Known rows, with every way that one mark hangs from another
gofub[zeva[difa gibabo pived[pabeki]]]: [ 43   1  27  27 -24  36  47  37  36  33  70 -13  -1  38 -36 -54  27]
rosimu[gibabo temun[pabeki[pived]]]: [-38 -45 -24 -54  25  11  58  25  19 -15 -21 -51  11 -12 -16  41 -15]
gofub[zeva[difa]]: [ 14  -4  26  34 -19   4  78  10  28  32  66 -15   2  16 -63 -42 -27]
temun[pabeki[pived[zeva]]]: [-13 -27  35 -40  48 -28  31  37   8  32  -2 -53  -7 -34 -12  23   3]
zeva[difa gibabo pived[pabeki]]: [ 36   1  14  14 -10  46   3  52  25  40  57 -49  17  36 -11 -60  67]
pived[pabeki zeva[difa gibabo]]: [ 26  -3 -17   7  15  55  26   5  21  64  59 -70  31  -8 -35 -10  62]
temun[pived]: [ 21 -15  27  -3  12  -8  54  10  21  26  27 -19  12 -23 -15 -23   1]
pived[pabeki]: [ 71 -29  28  17  17  23  47  -8   4  17  46 -54  34 -22   8 -41  16]
temun[pived rosimu]: [ 16  -6  26 -16  32   3  53  15  22   3 -12 -27  -3 -29  -9  -3  -4]
pabeki[pived]: [ 25 -25  54   1  39 -18  41  34   1  16  28 -31  -2  -9 -14 -27 -10]
pabeki[pived[zeva[difa gibabo]]]: [-12  -4  18  -8  36  10  25  44  15  51  39 -42  -3   4 -47  -3  26]
gofub[zeva[difa gibabo]]: [ 15  23  17  43 -30  11  64  31  39  46  75  -8 -14  37 -61 -39  -7]
rosimu[gibabo temun[pabeki pived[zeva]]]: [-53 -47 -54 -74  18  31  68  -1  36   4 -26 -50  19 -39 -31  68   6]
rosimu[gibabo temun]: [-11 -57 -32 -15  -7  40  84  -7  22 -20  15 -47  32 -16 -32  14  -7]
gofub[zeva]: [ 40 -24  44  32 -15  -5  94  -1  24  15  60  -5  -3  -6 -42 -35 -28]
temun[pabeki pived rosimu[gibabo]]: [-32 -11  -5 -62  43   6  58  14  31  -8 -51 -48 -16 -25   8  50 -18]
rosimu[temun[pabeki]]: [ -6 -26  -3 -25   1 -18  38  35  18  11  -4 -46  19 -31 -20   8   1]

Rows
[-68 -36 -65 -73  16  37  59   4  38  15 -20 -56  26 -26 -44  64   9] : rosimu[gibabo temun[pabeki pived[zeva[difa]]]]
[ 37 -35  26   5   6  37  17  26  11  23  47 -58  37  10 -15 -62  43] : zeva[difa pived[pabeki]]
[ -5 -21  -1 -29  33  34  77  -7  28 -16 -17 -36   0 -19  -6  20 -12] : temun[pived rosimu[gibabo]]
[-36  13  17 -47  56 -10  10  61  17  32 -33 -63 -28 -14 -19  40   8] : temun[pabeki[pived[zeva[difa gibabo]]] rosimu]
[-10   8  23 -48  41 -20  34  35  25  12 -45 -41 -18 -35   6  27 -10] : temun[pabeki pived rosimu]
[ 30   2   1 -28  44  46  40   6  27  27  -6 -45   8 -35  -4  22  43] : temun[pived[pabeki zeva[gibabo]] rosimu]
[-10 -21 -36 -47  50  78  61 -28  28   8 -12 -68  23 -29 -20  38  23] : temun[pived[pabeki zeva[difa]] rosimu[gibabo]]
[ 67 -18  44  26 -22  28  66  27  31  18  64  -3  -7  17 -15 -48  23] : gofub[zeva[gibabo pived[pabeki]]]
[ 36  -8   1 -17  25  36  43   2  29  51  34 -35  19 -30 -10   2  48] : temun[pived[pabeki zeva[gibabo]]]
[-26 -22  19 -53  59   1  50  32  11 -20 -45 -61 -22 -14   9  45 -28] : temun[pabeki[pived] rosimu[gibabo]]
[ 66 -24  36  12  -7  35  25  43  20  20  49 -36   9   7  13 -51  61] : zeva[gibabo pived[pabeki]]
[  4   0  18  17 -22  23  10  65  32  39  57 -36   1  37 -35 -55  51] : zeva[difa gibabo pived]
[-11 -23  12 -39  24 -26  26  52  11  11 -15 -40   7 -25 -15  13  -7] : rosimu[temun[pabeki[pived]]]
[ 18   0  32  30 -35  19  56  47  39  31  68  -4 -14  39 -56 -51  16] : gofub[zeva[difa gibabo pived]]
[-28  15   2 -58  40  -1  31  38  36  34 -39 -45 -24 -40  -9  57  21] : temun[pabeki pived[zeva[gibabo]] rosimu]
